In the rows, zero is written as 128.
Known rows, with every step that occurs
kapef kabaf vuda gobu: [110 127 114 147 154  86  86  98 123 121 168 106 113 137 110 139 146 157
 123  95  84  84 206  89 130 122 118 129 144]
takuz piruv: [123 123 136 138 144  92 124 111 106 120 122 102  98 113  76 156 132 126
 164 119 116 142 141 137 123 122 136  99 111]
kapef kabaf vuda: [107 126 124 116 159  95 114 135 117 122 141 112 122 133 102 140 136 161
 112  94  90 134 203 104 146 112 129 129 148]
piruv gobu vuda takuz: [139 140 121 124 150 132  82  82 127  92 108  89 130 131 216 126 159 174
 147  49 103 198 163 142 117 128 116 103 152]
takuz piruv kabaf vuda: [168 138 134 129 142  88 115 125 113 129 145  99 100 117  57 146 149 135
 144 129  76 134 195 114 130 122 123 105 140]
kabaf piruv: [134 135 161 118 167 183 129 117 110 127 134  94 107 119 111 160 122 176
 125 118 116 118 162 114 125 126 132 129 124]
gobu vuda: [133 109 121 130 159 122 108  96 123 105  89  96 127 142 134 133 139 146
 140  87 125 147 152 107 110 121 137 116 131]
kabaf zovat: [134 136 122 102 175  30 101 119 119 108 123  99 112 133 110 134 144 170
 122 125 111 138 162 103 128 127 129 119 111]
kapef kabaf piruv: [ 91 140 154 128 167 199 131 123 109 126 119  96  96 113  93 150 117 165
 118 103 107 106 168 100 138 115 136 131 137]
zovat kabaf piruv gobu vuda: [135 123 137 101 160 197  93  51 128 120 143  80  79 112 168 154 150 170
 134 122 136 119 159 127 101 117 120 124 145]
gobu piruv takuz: [128 101  66 111 148 105 104 107 104 100  90 105 101 141 105 115 133 160
 151  87  97 159 140  76 132 110 124 106 157]
zovat kabaf kapef: [125 155 105 100 162 120 102 142 109 132 107 105 126 127 111 191 133 123
 107 147 117 111 136 106 103 114 130 124 106]
vuda takuz piruv kabaf besur: [147 182 150 129 118 167  97 119 101 107  73  88 104 113 110 147 132 115
 142  91  41 171 181 116 126 121 110  65 140]
vuda gobu piruv takuz: [133 103  57 137 143  91  78  64 109  99 119  97  95 147 119 110 140 158
 163  91  90 115 140  60 116 124 113 104 158]
redorev fodod: [133 137  98 129 149  91 105 113 106 114 105  97 138 137 102 137 113 172
 146 124 122 139 151 124 109 141 147  93 132]
zovat kabaf: [130 117 113  99 145 113 120  93 112 126 132 105 104 132  96 129 127 121
 124 165 133 119 126 100 111 112 127 119 113]
kapef kabaf vuda gobu piruv: [106 123  74 145 156  60  72  74 124 110 148  95  89 147  80 138 135 173
 130 106  78 103 197  60 119 121 118 125 168]
zovat kabaf vuda gobu piruv takuz: [142  79  48 111 138  65  66  57 119 112 162  95  74 140 110 105 149 160
 142 115  82 110 164  54 108 106 101 110 180]
zovat kabaf vuda gobu: [148 107 113 118 145  70  79  73 125 131 199 102  97 135 115 134 144 149
 123 154 106  85 176  89 103 120 111 125 132]
takuz vuda kabaf: [156 133 134 121 158 133 106 109 124 126 116 107 116 147 112 125 133  91
 164 148 123 137 220 106 108 126 141 109 133]
gobu vuda takuz: [127 114 122 135 155 123 102  99 126  92  77  88 128 135 164 114 141 162
 140  50 100 195 149 106 108 118 125  98 149]
takuz vuda: [138 129 134 126 161 116 114 104 117 123 125 104 129 136 128 145 148 111
 175 119 149 149 176 117 133 120 145 104 130]
vuda takuz piruv kabaf kapef: [145 196 121 143 150 126 102 157 102 118  72  89 119 106  99 181 140 123
 137  88  61 161 157 111 117 127 121  85 129]
kabaf vuda: [147 119 129 108 155  77 114 131 118 122 160 110 131 134 114 150 146 174
 121 110 100 144 195 117 134 124 126 127 135]
gobu vuda takuz piruv kabaf: [148 134 122 156 142 131 104  93 117 100  67  77  98 115 103 112 141 117
 164  67  76 187 155 101 109 120 123  74 155]
kabaf besur: [130 162 151 106 139 153 101 121 106 114  98 108 133 140 136 164 131 142
 120 107  87 132 182 121 130 124 123 107 120]
takuz vuda gobu piruv: [139 126  80 150 158  82  71  44 124 113 130  85  95 152 105 140 146 123
 196 128 137 122 170  78 106 126 135  98 159]
redorev vuda gobu piruv kabaf zovat: [185 146  67 117 176  15  63  39 131 106 145  73  90 152  94 102 142 176
 151 143  68 103 164  23  75 134 102  88 179]
zovat kabaf vuda takuz piruv gobu: [136 127 126 106 126  73  82  93 118 115 179  94  77  96 151 147 162 158
 152 107  84 182 171 157 128 115 102  88 146]
gobu piruv kabaf vuda takuz: [169 143  88 111 146  77 103 113 117 109 120  85 106 144  80 108 136 180
 117 104  53 194 191  61 122 122 109 104 187]
piruv kabaf besur: [160 181 147 109 136 176 107 123 106 121  92 102 136 145 104 148 131 123
 112 132  72 119 186  90 125 126 118 108 128]
kabaf kapef: [131 168 122 118 170 120 108 158 109 125  96 107 150 133 128 201 134 149
 116 107 106 124 156 121 120 127 135 126 107]
vuda gobu piruv kabaf besur: [161 182  92 132 133 146  66  60 114 109 101  87 101 161  86 139 126 135
 131 144  62  90 180  49  98 134 108 101 153]
gobu piruv: [132 121  86 113 153  86 115  96 113 109 107  98 103 146  77 139 122 160
 140 135 114 148 135  92 117 120 135 114 139]

Rows
[119 130 134 140 138  97 115 123 103 107 108  93  98 105 114 142 132 141
 165  83  88 185 140 136 127 123 126  80 118] | vuda takuz piruv
[150 112 141 106 156 205 112 128 106 124 113 105  93 122 124 117 129 157
 122 102  71 115 202  91 113 116 118 120 144] | vuda kabaf piruv takuz
[143 137 117 139 161  56  83  92 129  87  62  67  81 107 110 106 154 143
 152  69  68 194 164  87 108 118 117  71 148] | gobu vuda takuz piruv kabaf zovat
[145 129 122 154 158 107  82  63 122 120 155  98 120 143 139 143 152 109
 190 121 143 106 179 103 120 132 135 105 130] | takuz vuda gobu
[131 123 125 140 149 113  88  68 122  99 111  93 101 112 156 161 161 141
 181  79 116 160 158 162 114 128 131  96 139] | takuz piruv gobu vuda
[100 132 123 126 150 100 108 141 117 106 127 102 120 124 133 124 138 174
 107  56  65 170 198 103 146 110 118 111 157] | kapef kabaf vuda takuz
[178 145 126 109 151 103 120 134 115 129 151 106 133 139  77 127 146 157
 111 137  85 131 199  89 132 127 119 128 145] | piruv kabaf vuda
[147  92  61 128 144  59  65  79 118 103 152  97  98 144 128 121 155 189
 148  75  70 123 188  63 120 117 105 110 183] | kabaf vuda gobu piruv takuz
[130 120 146  98 158 184 121  97 111 138 148  88  79 113  93 147 117 152
 118 162 131 101 142 100 110 111 128 125 120] | zovat kabaf piruv
[156 146 129 138 141 115 129 117 104 126 113  98 100 118  48 140 134 105
 158 145  99 128 150 108 125 125 130  97 118] | takuz piruv kabaf
[169 149  74 153 155 106  77  43 123 118 130  83  96 159  77 118 146 103
 187 154 121 106 178  46 105 134 130 101 165] | takuz vuda gobu piruv kabaf
[150 115 153 126 171 202 112  96 131 121  93  83  89 128 119 132 123 150
 122 109  97 121 207  95  80 124 132 124 150] | gobu vuda kabaf piruv
[125 144 135  86 132 155  97 102 110 120 109 105 110 137 121 156 125 114
 109 149  97 116 161 107 116 110 118 106 117] | zovat kabaf besur
[144  90 133 121 164 219 100 105 122 109  76  91  89 124 148 111 135 155
 130  64  78 127 208  84  94 111 120 114 164] | gobu vuda kabaf piruv takuz
[143 100 118  86 147  85 110 110 120 132 167 106 105 131  98 137 139 150
 113 156 113 127 169 104 119 109 119 125 133] | zovat kabaf vuda
[153 126 125 108 155 106 102 106 111 105 134  98 138 131 175 117 134 172
 145  73  80 174 147 107 105 120 110  77 158] | redorev vuda takuz
[125  96 123  93 149 200 115 103 102 128 127  98  82 107 120 124 129 152
 126 114 113 112 140  89 126  99 118 116 143] | zovat kabaf piruv takuz
[146 141 114 125 178 143  88 135 129 116  58 101 134 145 137 173 134 126
 112  98  84 131 204 102  75 124 133 121 135] | gobu vuda kabaf kapef
[132 159 134 131 134 102  95 103 108 103 135  96 103 103 166 152 153 161
 170  79  92 187 150 169 134 131 115  84 128] | vuda takuz piruv gobu
[145 162 123 136 165 136  73 110 128 110  75  95 106 114 160 202 160 121
 152  93  82 138 210 159  82 135 128 103 138] | takuz piruv gobu vuda kabaf kapef
[142 147 138 120 135  70  87 114 116 104 166  96  99 102 170 161 169 189
 158  65  71 194 197 175 141 127 109  90 151] | kabaf vuda takuz piruv gobu
[143 159 144 145 125 178  85  97 116  86  40  74 102 117 134 137 139 115
 151  50  46 187 182 105 107 115 114  59 160] | gobu vuda takuz piruv kabaf besur
[ 98 120 127 161 163 210  81  73 113 118 128  91  86 114 157 130 153 126
 183  51 110  88 203  80 139 107 127 101 173] | kapef kabaf piruv takuz vuda gobu
[153 165 125 123 177 139  91 148 123 130  83 107 140 144 131 188 144  96
 147 129 111 125 230 111 102 127 142 113 130] | takuz vuda kabaf kapef
[131  94  67 120 153 111  97  88 110 103  90  99 102 140 124 121 148 132
 192  80 125 179 168  80 138 104 135  88 176] | gobu piruv takuz vuda
[103 165 148 118 166 209 111 104 111 122 142  98  94 108 142 165 137 179
 125 101 109 107 179 134 144 123 125 134 141] | kapef kabaf piruv gobu
[ 91 122 130 142 140  84 107 135 114 105 122  97  91  98 106 140 139 155
 142  48  58 180 191 123 144 106 121  87 159] | kapef kabaf vuda takuz piruv
[149 169 123 111 168 134 103 161 114 131  89 112 138 142 113 185 128 126
 103 138  81 111 200 111  92 130 129 129 112] | vuda kabaf kapef
[147 161 124 130 157  47 100 121 113 102  93  78  84 104  83 116 145 143
 148 106  67 178 160  94 127 124 115  76 130] | vuda takuz piruv kabaf zovat
[165 158  72 130 171  17  70  59 125 107 124  76  80 151  60 106 141 162
 135 160  85 101 163  32 100 138 112 112 146] | vuda gobu piruv kabaf zovat
